Each row comes from the steps of one path. Every step used is in the known rows, and no mark comes twice. Write the path behind each row, first mark first.
In the rows, zero is written as 128.
Known rows:
M -> V -> B -> H -> D: [107 154  98 163 137 182 123 191 143 115 155 105 133  69 109 152 136 129
  42  53 107  90 134 118 151]
V -> B: [136 175 117 120 122 226  82 153 164 161 148 137 145 110 104 137 124 115
 112 117 148  91  99 102 160]
Z -> J -> K: [137 129 129 181 145 172 104  72 155 142 122  87 104 103 116 150 116 119
 158 141 148 109 154 122 140]
W -> B -> H: [106 152 135 135 110 180  90 153 162 127 132 125 169  56 101 113 112 130
 103  90 134 114 125 128 158]
J -> Z -> N: [134 158  61 133 137 190 136 108 185 152 114  60 105 100 132 139 112 119
 147 118 122  85  90 140 138]
W -> B -> H -> M -> V -> K -> J: [103 139 119 144 143  79  73 114 133 114 138  74 143  97  83 119 111 101
 140 171 134 113 151 139 143]
N -> Z -> J -> K: [151 132 158 162 142 144 109  72 157 138 112  78  86 122 118 156 118 119
 154 145 139 105 163 115 125]
B -> H -> D: [110 135  83 167 123 187 142 172 147 115 150 107 132  47 124 140 133 145
  67  52 130  95 123 115 148]
H -> B -> V: [ 81 131  92 145 117 206 158 187 160 122 160 105 123  33 121 113 138 108
  93  22 135 110 102 119 138]
H -> B: [ 91 141 125 150 123 230 130 132 153 134 160 127 109  63 112 126 129 139
 123  27 162  89  84  99 161]
J -> K -> V -> B -> H: [135 132 123 149 129 151  83 136 158 121 125 151 154  93  88 144 133 109
 110 130  94 103 180 127 153]
M -> V -> B -> H: [104 150 136 118 125 181  98 194 157 120 126 100 172  79  94 135 110 119
  67 101  99  98 135 136 154]
N -> Z -> L: [138 142 129 119 129 169 133 112 181 120 132  54 102 126 146 152  95 123
 151 100 150 102 108 113 135]
W -> B -> V -> M -> H -> D: [ 92 183  88 166 136 177  97 169 135 129 170 135 113  60 108 102 138 120
  72  56 129 114 137 131 148]
W -> B: [111 188 121 152 121 208  80 113 165 156 150 145 139  87 106 102 116 120
 134  87 166 115  79 110 161]
H -> D: [115 158  68 178 131 210 141 146 149 137 162 118 110  71 131 133 135 140
  90  51 154  94  86 103 151]
L -> Z -> J: [123 118 108 136 155 188 115 108 150 149 123  33 109 131 126 139  96 127
 132  94 137  87 125 115 104]
J -> K -> V -> M: [141 168 121 155 141 132 105  56 161 154 146 169 123 129  86 118 128  96
 180 163 140 116 158 130 149]
L -> Z -> N -> A: [142 166  93  83 134 203 169 103 190 158 122  46 113 118 134 150 125 143
 142 108 144 100  72 143 109]
N -> A: [126 169 125 106 115 214 159 116 176 159 130  98 139  88 118 139 132 144
 143 107 164 115  68 132 135]
V -> M -> H -> B: [ 77 156 145 133 129 209  91 140 136 131 156 141 111  66  93 105 123 138
 118  46 148  94 122 123 166]
M -> V -> K: [ 95 170 129 150 133 159  97 169 147 142 135  90 135  92 106 117 100 111
 121 150 141 105  98 142 147]
L -> Z: [108 156 112 123 132 210 134 130 159 144 129  94 130 122 120 101 102 136
 121  92 135  83  88 113 124]
B -> V -> M -> H: [ 88 167 107 114 120 180  89 179 147 133 136 120 152  65 102  81 110 112
 100 107 124 119 136 156 144]
B -> H: [108 126 116 124 106 185 120 170 161 120 121 102 172  51 113 122 107 139
  98  99 129 104 122 132 150]
B -> V -> K -> J: [121 132  68 139 128 112  90 157 142 125 124  87 136  74 107 115 120  98
 142 193 151 120 138 137 122]

Which path is each row?
[118 168 110 106 114 168 139 159 168 155 159 113 153  78 105 106 121  94
 127 128 151 121 125 135 135]  B -> V -> M
[ 73 133 132 134 132 151 150 137 155 114 153  54 161  84 102 118 103 115
  92  46 107 100 105 137 159]  B -> H -> M -> V
[116 147  85 200 165 144  86  97 125 126 149 127  83 101 105 135 137 122
 110  86 116 106 181 132 140]  Z -> J -> K -> V -> M -> H -> D
[119 127  86 155 149 121 132 113 163 111 118  34 104 104 126 146 107  89
 181 175 124 104 162 144 126]  B -> V -> K -> J -> Z -> L
[131 141  84 140 131 125  71 123 139 134 120  99 132  96 103 122 112 117
 161 206 168 108 125 127 135]  V -> K -> J
[134 129 138 172 155 169 114  69 151 139 118  72  95 130 116 142 111 122
 154 138 132  96 163 120 122]  L -> Z -> J -> K
[140 171  96 102 130 191 173  92 192 162 112  55 108 102 127 159 135 134
 159 125 135 100  80 150 123]  J -> Z -> N -> A
[119 152 106 154 139 119 105 104 142 140 101  92 114 107  95 122 120 109
 177 204 129  88 141 133 132]  V -> K -> J -> Z
[106 108 133 115 108 159 146 119 161 125 167  77 167  75 107 128 118 125
 121  61 134  92 124 114 163]  B -> H -> M
[ 79 136 119 146 117 167  96 211 137 125 152 110 119  40 110 111 128 108
 104 102 133 109 136 139 140]  M -> H -> B -> V -> K
[114 150  90 153 140 146 124  91 150 135  97  92 119 102 100 115 120 116
 165 158 123  89 122 128 134]  K -> J -> Z
[103 133 165 157 155 137  80  85 130 120 141 132  68 106  88 131 133 121
 140  65 117  98 185 123 139]  N -> Z -> J -> K -> V -> M -> H -> B
[ 72 148 144 142 135 148 129 124 155 116 161  69 158  86  95 112 107 110
  95  42 110 106 107 134 163]  W -> B -> H -> M -> V
[165 146 129 158 156 136  66  80 157 147 130 140  94 159  94 163 139  91
 143 139 105  99 175 105 131]  N -> Z -> J -> K -> V -> B
[150 122 113 180 152 120 106 128 140 113 142 110  90 106 108 181 152 118
  80  84  91  92 203 107 127]  N -> Z -> J -> K -> V -> B -> H -> D
[102 113 123 151 157  89 137  88 154  96 126   7 115 118 111 157  98  96
 174 155 105  92 176 148 141]  B -> H -> M -> V -> K -> J -> Z -> L
[104 123 106 136 141  81  92 126 133 110 130  58 146  96  90 126 108 107
 138 175 131 106 149 142 139]  B -> H -> M -> V -> K -> J
[103 158 128 113 119 178 146 159 161 147 174 121 131  66 100 114 133  98
 123  84 153 112 131 124 140]  H -> B -> V -> M
[109 160 104 160 139 104 101 122 145 136 111  97 115  91  91 111 129  88
 164 191 117 104 154 138 124]  W -> B -> V -> K -> J -> Z
[111 145  91 153 136 108 119 132 145 132 104  84 117  89  99 118 127  95
 162 197 115  98 152 141 120]  B -> V -> K -> J -> Z
